Known rows, with every way that one mark hangs from another:
(bidu (dalu zuva) ziso): [ 18 -18  17  -4  20  32 -35 -20  -7  -6  46 -21  16 -34 -31  35  16  -7
  24 -27  -2 -33   9 -14  12  15  25 -13 -17  58 -18 -11  -1 -13 -17   7
 -19  -1 -33  32   9 -36  44  28   7   8 -40 -15  -8 -19  10  63 -32  23
  46]
(zuva (dalu (bidu (luvuz pizon) (ziso nila)))): [-53  27 -50  53  34   3  69  -2  25   0   5 -23 -20 -20   6  12  73  16
   6  -8 -28  -8 -34 -27  -5 -24   7  30  32  -8  21  12  12  10  14  -6
  -4  19  22 -16 -38  71 -13 -27   8   7 -19  47  -2  19 -22 -52  15   8
 -48]
(pizon (dalu zuva) (luvuz (bidu ziso))): [ 32  -9  -6  -4 -60  17 -40 -80 -67 -16  21  18  41  -1 -45  27   8  43
 101 -18   0  19  46   3   1  22 -22  22 -35  -9   4  -5  31 -56  33 -13
   0  32 -19   2  83 -69  16  27 -24  20  15 -44 -29  42 -48  -1 -37  -9
  38]
(bidu ziso): [-30 -13  10 -29  -6  23 -16 -10  25 -23  27 -10   6  29 -31  10 -16 -16
  26   4  38  -1  21 -37 -10  28  10  -7  27  38  22 -33  14  19   0   3
 -11  40  10  12  -9 -29  36 -10  18  -7 -34  37 -20 -13 -55  71 -15 -27
  51]
(ziso (bidu (dalu zuva) (luvuz pizon)) nila): [ 21  12  12  -1  41 -24  50  24 -51  24  -5 -11 -11 -51  21   4  20 -14
 -52   3 -39 -22 -31  39  -4 -17  -5  -3 -13   6   2  24 -13 -21 -22  22
   8 -63 -25  -3  -9  32 -46  -1   9  32  23 -42  33  28  83 -32  12  44
 -56]
(bidu (luvuz (pizon dalu))): [ 28 -13   3 -18  -1 -30 -10 -17 -37  16  24  23 -25  25  60 -30 -11  44
 -24   4  12  12  35  -2  -2  32 -26  18 -21 -41 -28   1 -23  27  19 -24
  13  -7 -20 -29   5  33 -30  17 -16 -48  23  23  14   3  14 -58  43 -16
  29]
(dalu (bidu (luvuz pizon)) zuva): [ 26  51 -43  -7  -7 -11  -2  18   4  -6  12   5   2  -2  -8  12  -8  32
  52  11  -2  22 -16 -18   8 -27  13   5   4 -63 -57 -24  -4  15  -7  41
   7 -36  -5  11  -3  42 -14  39 -73  17 -25  -2  -4  14   2 -52 -13 -11
  -6]
(bidu dalu (luvuz pizon) ziso): [-15 -32  -2  20  48 -30  -1 -24 -37  41  44 -14 -12 -18  44  33  30 -10
 -19   4 -44  -8  57  17 -41  38 -49  12  -7  13  -3 -16 -26  27  -5  -9
 -28  11 -34 -23 -40  76 -15  -3  10  -1 -40  -4  18  25  26  13  10  -2
  28]
(pota ziso): [-29   4  15 -58  -8   2 -44   1  61 -31   1  11  -2  52 -16  -6 -42 -20
   6 -32  54  19   2 -27  23  34   6 -14  16  19   7  -6 -54  49  13   7
  -7  33  35  47   3 -27  38  -6  14 -31  -9  35 -40 -61 -24  76   2 -23
  37]
(pizon luvuz): [  3  -3  29 -45 -66  -9 -36 -33  -1 -42   5  30 -21  24  13 -30 -34  32
  25   4  -4 -24  15   0  -3  29  20   7  35 -14  15 -13 -29   5  -7  15
 -20  -5  22  33  24 -23  10 -37 -13  -2 -21  24 -18 -10 -57  39   9 -43
  45]
(luvuz (bidu (dalu zuva))): [ 48   6  -7  -3 -33  35 -54 -18 -13 -23 -26   5   4   1 -26  32 -18   6
  22 -37   9  -2  -1 -12  -3  19  29  31 -53 -11 -19 -14  -3 -52  -8  40
  -1 -37 -39  10  -3 -41  31  -2 -19  29  14 -22  16   1   5  31 -24  37
  10]
(nila (ziso (bidu (dalu zuva)))): [ 27 -36  27  -6 -19  43 -34  29  21   9 -43  -5  31 -20 -22  -3 -28 -39
 -25  23  17 -35  -9  19  10 -29  19 -35 -17  36 -26   8  -9 -10 -23 -12
 -14 -28   7  19  29 -69  14   0  28  -9  10 -35   3 -42  21  26 -16  17
   6]
(pota (ziso (bidu (luvuz pizon)))): [-27   5   4 -30  18 -46  19  32  -5  43  -3  17  24  37  23  -8 -21 -51
 -38  16  20  38  40  22 -16  12 -72  -6  28  -8   5  -9 -45  46  38  -6
  -4   7  10   8  -8  49 -33   9   0 -17  10 -10  -2   5  30  11  30 -23
  -8]
(nila (ziso (bidu (dalu zuva) (luvuz pizon)))): [ 33 -38  10  10  11  -3 -10  32 -21  64 -18 -10  20 -20  23   9  -5 -24
 -36  39 -27 -16  29  44 -17 -25 -40 -27 -22  -9 -44   4 -25  10 -15 -12
 -16 -53 -13 -14  24  32 -35  16   5  -7  13 -54  27  -2  56 -36  -5  16
 -15]
(zuva (dalu (bidu (luvuz pizon) ziso))): [-38  15 -58  56   8   7  44 -10  15  19  15  -5  18   8   8  11  61   9
  12   5 -25  -6   7 -28 -18 -13 -11  33  32 -13 -13 -11  20  21  31 -14
 -10  20   8 -13 -31  75  -8  -3 -30  -3 -37  41  11  21 -28 -51  13 -17
 -11]
(nila (ziso (bidu dalu (luvuz pizon)))): [  3 -57  13  15   1 -23   2  33  -5  62 -32   2  -2   1  52 -12 -11 -36
 -71  48 -27 -16  38  45 -32   1 -59  -5  -8 -10 -13   5 -24  27 -13 -34
 -21 -26   5 -40 -12  45 -44 -28  31 -21  13 -19  34  -2  36 -25  34   1
  -8]
(zuva (dalu (bidu (luvuz pizon)))): [ -2  33 -48  44 -24   0  37  11  29   0 -18   9  -7  15  35 -20  28  30
  -9   4 -14  -9 -12 -19   0 -19  15  36  20 -47 -28  -2  -1  17  21  -3
   5 -25   7  -4 -37  75 -13 -13 -47 -11 -17  58  24   4 -20 -76  36  -8
 -21]
(nila (ziso bidu)): [-20 -24  21 -20 -45  29 -27  36  58  -5 -43   2  19  40 -19 -26 -60 -46
 -31  50  50   4   7  -5  -4 -15  -2 -20  28  15   8 -22  12  13 -10 -11
  -5  12  53  -7  12 -61  14 -38  39 -15  12  21  -7 -40 -39  29  12 -26
  15]
(pota (ziso (bidu luvuz))): [-28   5  32 -16   8 -32  -2  46  22  12 -13   6  19  37   5 -25 -43 -55
 -36  19  11  26  25  28  -2   2 -14 -40  48  14  14   3 -21  21   7   5
  -5  13  14  25 -26  11 -12   0   9 -17   3  -5  -3 -11   2  67   7 -27
   0]
(pota (ziso bidu)): [-39   9  21 -42  -4   0   4  29  39  -2 -25  10  34  51 -23  -8 -44 -60
 -28  -4  59  10   1  -6  26  13 -23 -12  36  31  23  -1 -22  24  22  -6
  -1  27  27  31  -4 -42  20  -2  17 -12  11  11 -19 -36  -8  69  13 -25
   7]
(ziso (bidu luvuz) nila): [-26  21  38 -11   6 -21  33  45  15 -27 -22 -11 -29   6   3 -38 -23 -18
 -53  33  -9   3 -29  21  -8  -5  30 -22  42   5  54   4  24 -16 -41  32
  13 -21  21  -2 -36  -6 -22 -47  27  12  15   4  20   7  -6  24  15  -6
 -35]

Rows:
[ 13  -7   3 -12 -36  21 -19 -80 -56 -37  12   4  -2 -24 -49  15  31  55
  96 -49 -12  11  -9   1  12  16   1  28 -34   0  38  15  25 -60  17  -4
  12  40   7  -6  80 -74  12  -3   8  38  41 -39 -35  39 -44  -1 -38  13
  -8] | (pizon (dalu zuva) (luvuz (bidu (ziso nila))))
[  3  -7  -2 -10  63  -7  18 -20 -47   9  58 -17 -15 -34  -9  17  51  43
  27 -20   0  22   0 -11  11   6 -12  -2 -30  -1  -2  18  -6   9   7 -14
  14   7 -14 -19  45   9 -20  29   7 -14  10 -23 -20  21  30 -48 -16  19
   2] | (bidu (luvuz (pizon (dalu zuva))) (ziso nila))
[ 20 -16   8  -2  17 -38 -11  -5 -30  27  17   7 -40   0  70  -2  -3   9
 -52   0 -46 -15  22  21 -30  33 -19  14 -18 -24 -25  -8 -44  23  -9   6
 -11 -32 -32 -18 -39  74 -28 -15  -2 -14 -13   9  35   9  36 -10  36   1
  21] | (bidu dalu (luvuz pizon))
[-16 -30  27  30  36 -21 -27  -7 -22  10  35  -8 -14 -27  29  13  13  -7
 -22   3 -49 -26  35  18 -30  33  11 -18   4  41  12 -13  -3  -2 -30   3
 -23  15 -36  -9 -49  33   8 -11  25  -5 -38   0  16   9   1  56 -15  -5
  41] | (bidu dalu luvuz ziso)
[ 55  29 -23  20 -19   2 -22   7   0 -22   4  19  -4 -17   2 -32 -14  59
  50  -1  -3   4 -27  -4  44 -36  62 -19 -23 -36 -52  12  33 -22 -21  11
  29 -19 -25   4   9 -30  20  58 -63 -18   0  -6  -7 -12  -6 -55 -36  -2
   2] | (pizon (dalu (bidu luvuz) zuva))
[-53  -3  23  -3  38  -9  -1   1  20 -28  28 -33 -44 -17 -12   6  14   8
   2   6 -17  18  -7  -9 -17  21  39 -30  36  34  53  -3   6   8 -33  23
  -6  26  25  -3 -23  18   4 -44  42   2 -27  25 -12  10 -36  57 -15  -8
  10] | (bidu luvuz (ziso nila))
[ 40 -44  36  25   3   4 -39  45   1  33 -24  -8  13 -38   4 -10 -24 -23
 -34  47 -33 -25  20  48 -11 -30  23 -56 -10  23 -31  17   5 -16 -36  -7
 -13 -48  -1   5  15 -19 -10   7  18  -9   7 -53  26 -19  27   4 -25  13
  -5] | (nila (ziso (bidu (dalu zuva) luvuz)))
[ 29  17  12 -15  25 -18  44   9 -54  15   4   4  -4 -14  11 -25  13  15
 -33  11  10   7 -22  25  30 -21 -20  -1 -20 -27  -6  29   9 -10   3  -9
  33 -35 -16 -19  39 -10 -45  28   1   1  55 -29  19  21  56 -84  29  23
 -46] | (ziso (bidu (luvuz (pizon (dalu zuva)))) nila)
[ -6  -2 -31  -3  34  27  13 -48 -36  -3   5 -31   0 -30 -36  81  49  -5
  34 -49  -1  20 -18 -20 -18  13 -40  53 -55   3  14  -2 -11 -25  15  18
  -8   5 -15 -20  10  -3  11  -9  23  54   7 -31  -2  43  32   6 -17  61
 -27] | (luvuz (bidu (dalu zuva) (ziso nila)) pizon)
[ -9  -4  31  -8   3   7  43  11   1 -20 -33  -5 -22 -23  17 -20 -13 -36
 -81 -10   5 -46 -67  19  11   0  21   8   1  45  50  13   8 -25 -42   2
   4 -12  -1  -4 -36 -41   8 -45  42  21  29   5  28 -13  28  27  24  30
 -39] | (ziso (bidu dalu) nila)
[-52  17  25 -42  17   2  30  23  47 -26 -27   1   4  27 -33 -19 -29 -50
 -38 -19  50  13 -46  -6  31   2  -3 -10  29  42  58  21 -19  22  11  -1
   4  31  49  26  -4 -51  15 -31  51   4  27  11 -31 -39   1  69  15   0
 -31] | (pota (ziso bidu nila))
[  4  22 -22  42  27   4  13 -10   4 -29  25  -6 -16 -58 -34  -3  45  46
  61 -25 -12  13 -54  -9  36 -32  62 -19 -14   4  -5  24  57 -24 -28   2
  24  28  -9 -12  12 -25  18  41 -19  10  -7 -19 -29   6  -9 -33 -53  10
 -20] | (pizon (dalu (bidu luvuz (ziso nila)) zuva))
[ 28   6 -30   5 -47   9  -9 -58 -31 -23  33  31  33 -35 -36  -2  19  51
 112 -22 -10 -21 -14  -9  39 -22  12   2  -4   0 -22  -1  43 -24  12 -26
   5  39 -10  14  58 -58  33  55 -53  15 -21 -17 -48   8 -52 -27 -46 -24
  27] | (pizon (dalu (bidu ziso) zuva) luvuz)
[ 30  24 -20  31 -23 -18 -13   2   9 -23 -11  29 -22   1  32 -45 -26  44
  11  -1  -7  11 -32  -5  25 -10  45  -3  -8 -38 -23   2  41  -6 -15 -15
  23  10 -18 -23 -30  -8  13  28 -41 -30   6  28  -3  -4 -29 -47   2 -18
   1] | (pizon (dalu (bidu luvuz)))
[ 48  10 -24 -22 -20  20 -28 -31 -35   7 -18   8   9   5  -6  56   2   7
  17 -38  14   7   8 -15 -17  22 -23  54 -63 -44 -39 -18 -29 -24  29  31
   0 -45 -36   3  10  -3   6   5 -27  34  19 -21  19  23  35 -12   1  43
  -1] | (luvuz (bidu (dalu zuva)) pizon)
[-17 -35  11 -10 -11 -12   4  46  21  43 -30  -4  10  42  19 -19 -29 -31
 -41  71  12  23  45  15 -41 -10 -53 -17  27 -32  -3 -16 -15  37  -1 -11
 -11 -12  41 -28   7  36 -38 -27  20 -20  13   7  12  -2  -4 -25  33 -35
  -5] | (nila (ziso (bidu (luvuz pizon))))
[-38  15  37 -21  35 -37  20  39  34  -5 -25  -4 -19  20  -6 -28 -24 -46
 -47  -1   4  20 -31  28   4   2   4 -40  44  27  58  23 -19  18  -5  16
   3  12  39  18 -16   2 -15 -31  39   3  20  -7 -12 -24  14  55   5  -8
 -45] | (pota (ziso (bidu luvuz) nila))
[-36  19 -37  53 -21  55  21 -16  61 -33  -4  -6  23   5 -33   0  29  -1
  21 -16  24 -25 -25 -46  23 -20  38  28  35  33   7 -12  47  -1  22 -12
   0  39  16   9 -27 -17  45  -4 -20  -3 -42  66 -14 -19 -66   2   4 -15
  10] | (zuva (dalu (bidu ziso)))
[ 21  -2 -40 -16 -13  35 -11 -56 -51   5  19   3  50  27 -40  54  18  16
  67 -19  48  46  42 -45  -1  20 -71  50 -62 -32 -26 -24  16 -22  58 -21
  14  28 -23 -25  53 -29  15  53 -23  10  33 -15 -11  33  -3 -38 -14  16
  25] | (luvuz (bidu ziso) (pizon (dalu zuva)))
[ -3  37 -26  56 -33  15   4  22  49 -27 -23   3 -10  10  19 -37  11  24
  -9   7 -14 -21 -25 -13   9 -19  73  -1  34 -20 -12   6  25  -9  -4  10
   8 -17  15  14 -46  35  10 -17 -40 -11 -21  57  22  -6 -49 -28  13  -7
 -11] | (zuva (dalu (bidu luvuz)))
